Each row was made from one small tree. Brackets hold a mark, then the marks that hang from it, in the order of their numbers. Every link used is in the known rows. Write each row's tree.
Known rows
{Q_977 {Q_91 Q_192 Q_669}}: [-0.61  0.46  0.58  2.30  0.32  0.16 -0.08  0.24 -0.33  0.48 -0.24  0.26
  0.93  0.11  0.27 -0.85 -0.31 -0.36  0.97 -0.20  0.14 -0.27 -0.78  0.05
 -0.03]
{Q_192 Q_91 Q_178}: [-1.51  0.98  0.78 -0.68  0.50  0.27  0.43 -0.07  0.21  1.18  0.12 -0.24
  0.62 -0.37 -1.36 -0.14 -0.18 -1.27 -0.19  0.05 -0.24  0.78 -1.01  0.87
 -0.13]
{Q_91 Q_849}: [-0.71  0.25  0.12  1.61  0.01  0.91  0.12 -0.38  0.46  0.46  0.61  0.54
  0.94 -0.81 -0.45 -0.28 -0.10 -0.24  0.05 -0.39  0.01 -0.24 -0.27  0.68
  0.44]
{Q_178 Q_192 {Q_754 {Q_91 Q_669 Q_849}}}: [-1.40  0.28 -0.36  1.24  0.24  0.20 -0.40  0.22 -0.71  2.33  0.42 -0.14
  0.24 -1.67 -0.89 -1.18 -0.75  0.18 -0.46 -1.19 -0.53 -1.24 -1.53 -0.44
  1.72]
{Q_669 Q_178}: [-0.66  0.55  0.50  0.29 -0.07  0.28 -0.02 -0.93  0.11 -0.03  0.24  1.04
  0.73 -0.32 -0.57  0.18 -0.07 -0.75  0.06 -0.59 -0.03 -0.01 -1.19  0.70
 -1.19]
{Q_91 Q_669 Q_849}: [-1.06  0.30 -0.02  2.89  0.03  1.03 -0.01  0.21  0.15  0.72  0.39  0.43
  1.08 -0.43 -0.18 -0.71 -0.08 -0.41  0.14 -0.27  0.06 -0.80 -0.78  0.58
  0.63]
{Q_192 Q_178}: [-1.00  0.42  0.80 -0.75  0.26  0.11  0.21 -1.12  0.23  1.26  0.76 -0.31
  0.66 -0.28 -0.93  0.00  0.03 -1.22  0.20 -0.18 -0.17  0.62 -1.07  0.46
 -0.08]
{Q_849 {Q_91 Q_192 Q_669 Q_754}}: [-1.30  0.47 -0.51  2.76  0.58  0.71 -0.32  0.33  0.04  1.52  0.18 -3.47
  1.16  1.55  0.08 -1.24 -0.35 -0.62  1.29 -0.46 -0.12 -1.21 -1.58 -0.34
  1.00]
{Q_849 {Q_91 Q_669 Q_977}}: [-1.64 -0.27 -0.11  2.26  0.47  0.30 -0.32  0.50 -0.10  1.76 -0.15 -3.06
  0.90  0.47 -0.46 -0.93 -0.13 -0.09  0.87 -0.03 -0.06 -0.97 -0.83  0.13
  0.18]
{Q_178 {Q_754 {Q_91 Q_669 Q_849}}}: [-1.01 -0.04 -0.56  1.50  0.04  0.82 -0.12  0.13 -0.38  1.86  0.19 -0.33
  0.43 -1.48 -0.74 -0.94 -0.25  0.61 -0.20 -0.51 -0.38 -1.08 -1.36 -0.35
  1.19]
{Q_178 {Q_192 {Q_91 Q_849}} Q_754}: [-1.52  0.84 -0.07  0.97  0.61 -0.13 -0.12  0.58 -0.31  1.39  0.31  0.02
  0.29 -1.80 -1.43 -0.94 -0.96 -0.15 -0.80 -1.24 -0.38 -0.38 -0.85  0.71
  1.27]
{Q_977 {Q_91 Q_669}}: [-0.25  0.08  0.78  0.73  0.13  0.25  0.10  0.08 -0.18  0.90 -0.13  0.91
  0.64 -0.34  0.02 -0.40 -0.19 -0.08  0.70  0.01  0.12  0.08 -0.56  0.08
  0.07]
{Q_91 {Q_192 Q_178} Q_669}: [-1.70  0.77  0.51  2.55  0.45  0.22 -0.16 -0.20 -0.28  1.11  0.30 -1.26
  1.16  0.55 -0.37 -0.96 -0.17 -1.48  0.59 -0.32 -0.07 -0.35 -1.71  0.33
  0.02]
{Q_178 {Q_192 {Q_91 Q_669 Q_977}} Q_754}: [-2.12  0.78  0.10  2.31  0.87 -0.52 -0.49  1.44 -0.92  2.25 -0.36 -1.20
  0.44 -1.02 -1.23 -1.48 -0.92  0.12 -0.47 -0.69 -0.33 -0.72 -1.18  0.79
  0.85]
{Q_754 {Q_91 Q_192 Q_669 Q_977} Q_178}: [-1.75  0.29 -0.29  2.78  0.43  0.66 -0.43  1.18 -0.28  1.17  0.37 -1.64
  1.08 -0.38 -0.30 -1.14 -0.55  0.16  0.49  0.18 -0.36 -1.49 -1.49 -0.46
 -0.18]
{Q_849 {Q_91 Q_192 Q_977}}: [-1.66  0.14 -0.16  2.68  0.61  0.11 -0.47  0.10  0.02  1.38  0.05 -3.53
  1.06  0.49 -0.46 -1.11 -0.26 -0.05  1.06 -0.36 -0.11 -0.88 -0.77  0.05
 -0.13]
{Q_754 {Q_178 Q_192}}: [-0.95  0.35  0.57 -0.96  0.44 -0.26 -0.10 -0.06  0.20  0.44  1.39 -0.29
  0.66 -0.93 -1.06 -0.18 -0.85 -0.68  0.00 -0.73 -0.36 -0.15 -0.82  0.07
  0.33]
{Q_192 {Q_178 Q_754}}: [-1.07  0.17  0.52 -0.69  0.35 -0.37  0.06 -1.17 -0.02  1.89  0.76 -0.66
  0.44 -1.10 -1.32 -0.30 -0.17 -0.68 -0.13 -0.63 -0.29  0.49 -1.46  0.22
  0.36]
{Q_178 {Q_192 Q_91}}: [-1.35  1.07  0.59 -0.28  0.56  0.00  0.09  0.41 -0.19  1.04 -0.07 -0.37
  0.47 -0.27 -1.24 -0.58 -0.79 -0.56 -0.21 -0.57 -0.27  0.04 -0.71  0.75
  0.46]
{Q_849 {Q_91 Q_192 Q_669 {Q_754 Q_178}}}: [-1.41  0.27 -0.53  2.34  0.67  0.51 -0.30  0.71  0.34  0.93  0.94 -3.42
  1.22  0.97 -0.13 -1.07 -0.61 -0.80  1.21 -0.49 -0.27 -1.30 -1.82 -0.66
  0.94]
{Q_670 {Q_91 Q_849}}: [-0.26  0.06  0.09  2.14  0.24  0.66 -0.15 -0.69  0.05  2.06  0.30 -0.27
  0.71 -1.18 -0.74 -0.26 -0.18 -0.02  0.61  0.26 -0.09 -0.37 -0.17  0.10
  0.13]
{Q_670 {Q_91 Q_754 Q_977}}: [-0.37  0.29 -0.05  2.69  0.69  0.49 -0.57  0.00 -0.22  2.92  0.00 -1.72
  0.91 -0.01 -0.25 -0.69 -0.08  0.40  0.93  0.80 -0.11 -0.55 -0.33  0.19
  0.00]
{Q_178 {Q_754 Q_91}}: [-0.51 -0.16 -0.19 -0.81  0.15  0.25  0.03 -0.67 -0.37  2.07 -0.01 -1.05
  0.18 -1.16 -1.15 -0.61 -0.20  0.91 -0.05 -0.50 -0.40 -0.42 -1.17 -0.45
  0.63]
{Q_669 Q_91}: [-0.81  0.12  0.25 -0.21  0.29  0.06  0.24  0.05  0.28  0.67 -0.09 -0.69
  0.91  0.74 -0.76 -0.31 -0.08 -1.24  0.08 -0.53 -0.06  0.43 -1.04  0.84
  0.45]
{Q_977 {Q_91 Q_192 {Q_669 {Q_178 Q_754}}}}: [-0.81  0.42  0.41  2.43  0.23 -0.34 -0.35  0.01 -0.54  0.21 -0.21  1.17
  0.70 -0.82  0.09 -0.83 -0.54 -0.43  0.49 -0.89  0.02 -0.49 -1.52  0.03
 -0.55]
{Q_178 Q_754}: [-0.51 -0.11  0.08  0.19  0.27 -0.11 -0.02 -0.63 -0.13  1.46  0.14 -0.79
  0.43 -1.01 -1.08 -0.61 -0.25  0.53 -0.03 -0.63 -0.15 -0.11 -0.99  0.34
  0.43]
{Q_670 {Q_91 {Q_754 Q_178}}}: [-0.04  0.19  0.05  0.63  0.62  0.44 -0.23 -0.22  0.22  2.16  0.96 -1.43
  0.80 -0.44 -0.65 -0.14 -0.43 -0.12  0.81  0.52 -0.27 -0.29 -0.77 -0.39
  0.21]
{Q_849 Q_91}: [-0.79 -0.29  0.07 -0.42  0.28  0.30  0.11 -0.68  0.28  1.38  0.23 -2.44
  0.61  0.24 -0.90 -0.30 -0.12 -0.16  0.85 -0.50 -0.15 -0.23 -0.76 -0.09
  0.27]

Write each row's tree
[-1.91  0.35 -0.22  3.08  0.49 -0.75 -0.67  0.60 -0.28  0.21 -0.26 -0.37
  1.07 -0.08 -0.54 -0.95 -0.36 -1.32 -0.27 -1.41 -0.17 -0.46 -1.90  0.97
 -0.61] : {Q_669 {Q_91 Q_192 Q_977} {Q_178 Q_754}}
[-1.52  0.78 -0.05  1.27  0.13  1.09  0.00 -0.62  0.13  1.22  0.73 -0.16
  0.83 -0.80 -0.50 -0.63 -0.13 -0.96  0.09 -0.48 -0.42 -0.55 -1.36 -0.32
  0.57] : {Q_754 {Q_91 {Q_192 Q_178} Q_849}}
[-1.04  0.86 -0.50  3.24  0.48  1.11 -0.25  0.58  0.78 -0.32  1.59 -0.38
  1.49 -0.42  0.21 -0.73 -0.53 -0.73  0.43 -0.59 -0.17 -0.89 -1.07  0.27
  0.94] : {Q_91 Q_192 {Q_754 Q_178} Q_849}
[-1.72  0.70  0.17  0.68  0.47  0.33  0.24  0.15  0.19  1.24  0.61  0.27
  0.48 -1.82 -1.47 -0.50 -0.34 -0.95 -0.70 -0.61 -0.36  0.35 -1.18  0.78
  0.84] : {Q_192 {Q_91 Q_849} {Q_178 Q_754}}
[-1.35  0.53  0.31  1.26  0.50 -0.40 -0.16 -0.86 -0.16  1.42  0.60 -1.19
  0.76 -0.63 -0.99 -0.85 -0.31 -0.85  0.18 -0.87 -0.28  0.06 -1.61  0.22
  0.31] : {Q_91 {Q_192 {Q_178 Q_754}}}
[-1.88  0.49 -0.30  4.21  0.46  0.31 -0.37  1.10  0.27  0.23  0.02 -0.83
  1.49  0.34 -0.07 -1.14 -0.15 -1.38  0.12 -0.70  0.01 -0.53 -0.77  1.11
  0.56] : {Q_669 {Q_91 Q_192 Q_849 Q_977}}
[-1.68  0.48  0.21  2.65  0.51 -0.23 -0.27 -0.17 -0.50  1.63  0.32 -1.45
  0.91 -0.27 -0.71 -1.29 -0.33 -0.96  0.29 -0.71 -0.20 -0.48 -2.05  0.13
  0.42] : {Q_91 {Q_192 {Q_178 Q_754}} Q_669}
[-0.82  0.69 -0.17  4.41  0.85  0.44 -0.77  0.25 -0.33  2.71 -0.20 -2.36
  1.17  0.29 -0.04 -1.19 -0.28  0.24  1.16  0.60 -0.09 -0.87 -0.62  0.17
 -0.08] : {Q_670 {Q_91 Q_192 Q_754 Q_977}}
[-1.67  0.54 -0.42  2.93  0.19 -0.21 -0.37  0.20  0.09 -0.47  0.27  0.59
  1.06 -0.66 -0.59 -0.74 -0.40 -1.74 -0.46 -1.83 -0.18 -0.46 -2.02  0.84
  0.17] : {Q_669 {Q_91 Q_192 Q_849} {Q_178 Q_754}}
[-2.11  0.27 -0.18  4.30  0.48  0.13 -0.68  0.40 -0.25  0.72 -0.15 -2.22
  1.16  0.56 -0.15 -1.13 -0.30 -0.74  0.84 -0.62 -0.06 -1.43 -1.65  0.15
 -0.84] : {Q_849 {Q_91 Q_192 {Q_669 Q_178} Q_977}}
[-1.99  0.92  0.00  2.64  0.82  0.15 -0.43  0.71  0.17  1.30  0.37 -1.80
  1.49  1.48  0.04 -1.01  0.00 -2.19  0.30 -0.57 -0.21  0.09 -1.65  0.85
  0.69] : {Q_669 {Q_91 {Q_192 Q_178} Q_754 Q_977}}
[-0.70  1.03  0.36  1.86  0.41  0.63 -0.11 -0.25  0.46  0.53  1.14  1.13
  1.13 -0.57  0.61 -0.51 -0.19 -1.41  0.56 -0.53 -0.09  0.18 -0.84  0.08
  0.85] : {Q_977 {Q_91 {Q_192 Q_178} Q_754 Q_849}}
[-1.30  0.44  0.28  1.55  0.27 -0.40 -0.46 -0.21 -0.71  0.99  0.24  0.65
  0.47 -0.83 -0.82 -0.70 -0.70 -0.66 -0.32 -1.31 -0.22 -0.76 -1.90  0.37
 -0.02] : {Q_91 {Q_669 {Q_178 Q_192 Q_754}}}
[-1.43  0.99  0.10  1.01  0.67  0.16 -0.08  0.23  0.30  1.06  0.47 -1.57
  1.33  1.59 -0.19 -0.77 -0.09 -2.45  0.32 -0.73 -0.20  0.38 -1.85  0.55
  1.01] : {Q_669 {Q_91 {Q_192 Q_178} Q_754}}
[-1.48  0.55 -0.22  2.54  0.31  0.45 -0.04  0.50  0.40 -0.05  0.16 -0.30
  1.32  0.45 -0.27 -0.83 -0.27 -1.58  0.14 -0.99 -0.03 -0.26 -1.05  0.84
  0.83] : {Q_669 {Q_91 Q_192 Q_849}}
[-1.52  1.01 -0.56  5.43  0.53  1.07 -0.64  0.81  0.31  0.61  0.55 -0.88
  1.62  0.14  0.64 -1.33 -0.09 -0.25  0.55 -0.32  0.00 -1.13 -0.58  0.89
  0.67] : {Q_91 Q_192 Q_754 Q_849 Q_977}
[-1.36  0.57 -0.13  0.90  0.45  0.20 -0.44 -0.02 -0.11  1.32  0.61 -1.79
  0.75  0.87 -0.22 -0.59 -0.51 -1.27  0.61 -0.98 -0.30 -1.06 -2.02 -0.23
  0.50] : {Q_849 {Q_91 {Q_669 {Q_178 Q_192}} Q_754}}
[-0.94  0.39 -0.39  5.35  0.59  0.99 -0.74  0.70 -0.27  2.77  0.15 -1.13
  1.20 -0.26  0.19 -1.05 -0.11  0.03  0.76  0.74 -0.08 -1.28 -0.53  0.28
  0.62] : {Q_670 {Q_91 Q_669 Q_754 Q_849 Q_977}}
[-0.96  0.45 -0.38  2.96  0.30  1.23 -0.14  0.92  0.56  0.11  1.49  0.08
  1.35 -0.41  0.21 -0.59 -0.40 -0.75  0.28 -0.20 -0.12 -1.01 -1.11  0.24
  1.20] : {Q_91 Q_669 {Q_754 Q_178} Q_849}
[-1.78  1.25 -0.23  5.54  0.49  0.63 -0.88  0.95 -0.32  0.29 -0.11 -0.55
  1.57  1.05  0.70 -1.30 -0.17 -0.81  0.60 -0.24  0.06 -1.45 -1.82  0.84
 -0.59] : {Q_91 Q_192 {Q_669 Q_178} Q_754 Q_977}
[-1.20  0.62 -0.15  3.51  0.51  0.82 -0.45  0.99 -0.18  1.67 -0.03 -1.38
  1.31  0.86  0.38 -1.12  0.06  0.02  0.58  0.33  0.02 -0.89 -1.01  0.72
  0.36] : {Q_91 Q_669 Q_754 Q_977}
[-0.45  0.18  0.47  1.97  0.03  0.73  0.05  0.23  0.12  0.48  0.29  1.71
  0.86 -0.98  0.30 -0.44 -0.15 -0.36  0.44 -0.19  0.12 -0.22 -0.35  0.24
  0.47] : {Q_977 {Q_91 Q_669 Q_849}}
[-1.32  0.69 -0.07  1.86  0.39  0.17 -0.43  0.65  0.25  0.18  0.13  0.08
  1.23  1.07  0.07 -0.30  0.05 -1.75 -0.10 -0.65 -0.07 -0.07 -1.57  1.16
 -0.45] : {Q_669 {Q_91 Q_754 Q_977} Q_178}
[-0.75  0.33 -0.11  3.91  0.69  0.59 -0.71  0.53 -0.49  3.08 -0.23 -1.97
  1.04  0.34 -0.01 -1.01 -0.13  0.32  1.00  0.95 -0.08 -0.95 -0.76  0.17
  0.11] : {Q_670 {Q_91 Q_669 Q_754 Q_977}}
[-1.26  0.72  0.23 -0.05  0.25  0.64  0.05 -0.80 -0.10  1.74  0.27 -1.07
  0.67 -0.15 -0.71 -0.60 -0.12 -0.76  0.40 -0.19 -0.41 -0.20 -1.51 -0.47
  0.06] : {Q_754 {Q_91 {Q_192 Q_178}}}
[-1.12  0.57  0.28  3.00  0.50  0.34 -0.32 -0.93 -0.03  2.07  0.63 -0.93
  0.92 -1.04 -0.73 -0.57 -0.27 -1.09  0.69 -0.01 -0.22 -0.35 -0.88 -0.03
  0.09] : {Q_670 {Q_91 {Q_192 Q_178} Q_849}}
[-1.35  0.84  0.54 -0.74  0.65 -0.10  0.10  0.77  0.23  0.54  0.85 -0.31
  0.56 -0.99 -1.44 -0.28 -1.07 -0.73 -0.21 -0.56 -0.40 -0.03 -0.78  0.37
  0.30] : {Q_754 {Q_178 {Q_192 Q_91}}}
[-1.74  0.53  0.01  4.81  0.04  0.83 -0.53  0.54 -0.05 -0.10  0.36  1.42
  1.25 -0.80  0.11 -0.69 -0.03 -0.74 -0.12 -0.30  0.10 -1.15 -0.94  1.11
 -0.72] : {Q_91 {Q_669 Q_178} Q_849 Q_977}
[-1.78  0.80  0.23  2.94  0.61  0.66 -0.09  1.62 -0.30  1.19 -0.82 -0.96
  0.94  0.11 -0.67 -1.05 -0.27 -0.02  0.10  0.51  0.01 -0.55 -0.73  1.18
 -0.22] : {Q_192 {Q_91 Q_669 Q_977}}
[-0.40  0.38 -0.33  3.81  0.42  1.16 -0.39  0.20 -0.11  2.34  0.31 -0.64
  1.01 -0.24  0.00 -0.79 -0.22 -0.25  0.78  0.47 -0.07 -0.98 -0.82  0.05
  0.95] : {Q_670 {Q_91 Q_669 Q_754 Q_849}}
[-0.92  0.37 -0.11  1.75  0.61  0.57 -0.38  0.79  0.52  0.81  1.20 -1.06
  1.21 -0.12 -0.09 -0.50 -0.22 -0.04  0.42  0.09 -0.18 -0.48 -0.69  0.48
  0.16] : {Q_91 {Q_754 Q_178} Q_977}
[-1.66  0.99 -0.19  2.16  0.52  0.54 -0.13  0.39  0.55  0.65  0.95 -0.60
  1.48  0.85  0.01 -0.76 -0.13 -2.61  0.08 -0.99 -0.23  0.07 -1.70  0.72
  1.41] : {Q_669 {Q_91 {Q_192 Q_178} Q_754 Q_849}}
[-1.65  0.65 -0.34  2.73  0.84  0.05 -0.45  1.50  0.46  0.36  0.59 -1.94
  1.58  1.09  0.03 -1.03 -0.44 -1.42  0.42 -0.52 -0.21 -0.48 -1.37  0.68
  0.55] : {Q_669 {Q_91 Q_192 {Q_754 Q_178} Q_977}}
[-1.79  1.42 -0.08  2.60  0.75  0.59 -0.39  1.45  0.03  1.24  0.42 -0.31
  0.91 -0.48 -0.38 -0.99 -0.65 -0.57 -0.27 -0.46 -0.28 -0.59 -0.40  1.06
  1.23] : {Q_178 {Q_192 {Q_91 Q_754 Q_849 Q_977}}}
[-1.67  0.78 -0.35  4.83  0.79  0.58 -0.68  1.55  0.05  0.67  0.78 -1.92
  1.67  0.64  0.44 -1.47 -0.48 -0.35  0.81  0.06 -0.06 -1.42 -1.40  0.34
  0.32] : {Q_91 Q_192 Q_669 {Q_754 Q_178} Q_977}
[-1.67  0.07 -0.35  2.72  0.39 -0.17 -0.44 -0.17 -0.36  0.83  0.01 -2.34
  0.77  0.07 -0.64 -1.06 -0.54 -0.59  0.62 -1.21 -0.20 -1.29 -2.18 -0.25
 -0.24] : {Q_849 {Q_91 Q_192 {Q_669 {Q_178 Q_754}}}}
[-0.79  0.71 -0.48  5.37  0.54  1.09 -0.60  0.38 -0.26  2.09  0.23 -1.19
  1.26  0.12  0.23 -1.28 -0.38 -0.42  1.07  0.32 -0.06 -1.36 -1.10 -0.08
  0.86] : {Q_670 {Q_91 Q_192 Q_669 Q_754 Q_849}}
[-1.49  0.31 -0.53  2.60  0.84  0.38 -0.56  0.78  0.51  0.95  1.02 -3.73
  1.31  0.53 -0.15 -1.03 -0.50 -0.40  1.07 -0.38 -0.28 -1.13 -1.15 -0.32
  0.44] : {Q_849 {Q_91 Q_192 {Q_754 Q_178} Q_977}}
[-1.98  0.76 -0.12  2.79  0.29  0.97 -0.34 -0.04 -0.01  1.50  0.54 -0.43
  1.01 -0.92 -0.25 -0.92  0.00 -0.72  0.12 -0.20 -0.37 -0.78 -1.01 -0.01
  0.27] : {Q_754 {Q_91 {Q_192 Q_178} Q_849 Q_977}}
[-1.62  0.76  0.19  1.10  0.72 -0.45 -0.17  0.90 -0.80  1.97 -0.29 -1.07
  0.29 -0.88 -1.44 -1.22 -1.00 -0.09 -0.48 -0.92 -0.39 -0.53 -1.42  0.49
  1.10] : {Q_178 {Q_192 {Q_91 Q_669}} Q_754}
[-1.65  0.61 -0.04  2.59  0.36  0.22 -0.20 -0.61  0.11  1.01  1.05 -0.28
  0.94 -1.38 -0.71 -0.92 -0.33 -1.09 -0.06 -1.08 -0.24 -0.30 -1.40  0.34
  0.85] : {Q_91 {Q_192 {Q_178 Q_754}} Q_849}
[-1.48  0.41 -0.56  3.08  0.75  0.41 -0.56  0.40  0.21  1.59  0.17 -3.64
  1.22  1.05  0.08 -1.23 -0.16 -0.25  1.18 -0.34 -0.17 -1.04 -0.94  0.02
  0.53] : {Q_849 {Q_91 Q_192 Q_754 Q_977}}
[-1.59  0.36 -0.35  2.81  0.46  0.47 -0.56  0.43  0.02  1.20  0.29 -2.14
  1.06  0.88  0.16 -0.71 -0.13 -0.65  0.74 -0.29 -0.13 -1.18 -1.59  0.15
 -0.16] : {Q_849 {Q_91 {Q_669 Q_178} Q_754 Q_977}}
[-1.18  0.46 -0.42  3.19  0.47  1.10 -0.41  0.93  0.76  0.28  1.75 -0.08
  1.39 -0.86  0.15 -0.53 -0.27 -0.29  0.13 -0.10 -0.14 -0.84 -0.44  0.59
  0.65] : {Q_91 {Q_754 Q_178} Q_849 Q_977}
[-1.55  0.27 -0.42  3.24  0.10  1.32 -0.26  0.75 -0.22  1.54  0.02 -0.16
  0.92 -0.71 -0.09 -0.99 -0.01  0.32  0.06  0.18 -0.19 -1.28 -0.77  0.09
  0.47] : {Q_754 {Q_91 Q_669 Q_849 Q_977}}
[-0.67  0.39  0.79  0.48  0.47 -0.57 -0.08 -0.75 -0.17  1.11  0.48  0.14
  0.54 -1.14 -0.48 -0.60 -0.32 -0.73  0.43 -0.75 -0.18  0.47 -1.07 -0.13
  0.15] : {Q_977 {Q_91 {Q_192 {Q_178 Q_754}}}}
[-1.60  0.06 -0.02  0.75  0.38 -0.52 -0.46 -0.33 -0.45  1.49  0.29 -1.62
  0.37 -0.43 -1.00 -0.71 -0.77 -0.72  0.22 -1.47 -0.37 -1.01 -2.06 -0.33
  0.34] : {Q_849 {Q_91 {Q_669 {Q_178 Q_192 Q_754}}}}
[-2.08  1.05  0.44  2.30  0.73  0.01 -0.32  1.50 -0.61  1.58 -0.38 -0.88
  0.73 -0.10 -0.86 -1.14 -0.74 -0.37 -0.16 -0.23 -0.20 -0.64 -0.83  0.97
  0.37] : {Q_178 {Q_192 {Q_91 Q_669 Q_977}}}
[-1.11  0.63 -0.23  1.31  0.69  0.19 -0.08  0.93  0.57  0.11  0.80 -1.59
  1.43  1.23 -0.19 -0.69 -0.50 -1.68  0.39 -0.77 -0.21 -0.18 -1.65  0.39
  0.90] : {Q_669 {Q_91 Q_192 {Q_754 Q_178}}}
[-0.74  0.07 -0.25 -0.26  0.02  1.15  0.14  0.01  0.55  0.48  1.28  0.31
  0.71 -1.64 -0.74 -0.05 -0.38 -0.12 -0.04 -0.26 -0.45 -0.66 -0.76 -0.48
  0.45] : {Q_754 {Q_91 Q_849} Q_178}
[-1.12  0.83 -0.26  3.27  0.63  0.71 -0.28  0.99  0.20  0.29  0.91 -1.42
  1.48  0.80  0.21 -1.12 -0.56 -0.72  0.80 -0.23 -0.12 -1.12 -1.71  0.00
  0.67] : {Q_91 Q_192 Q_669 {Q_754 Q_178}}
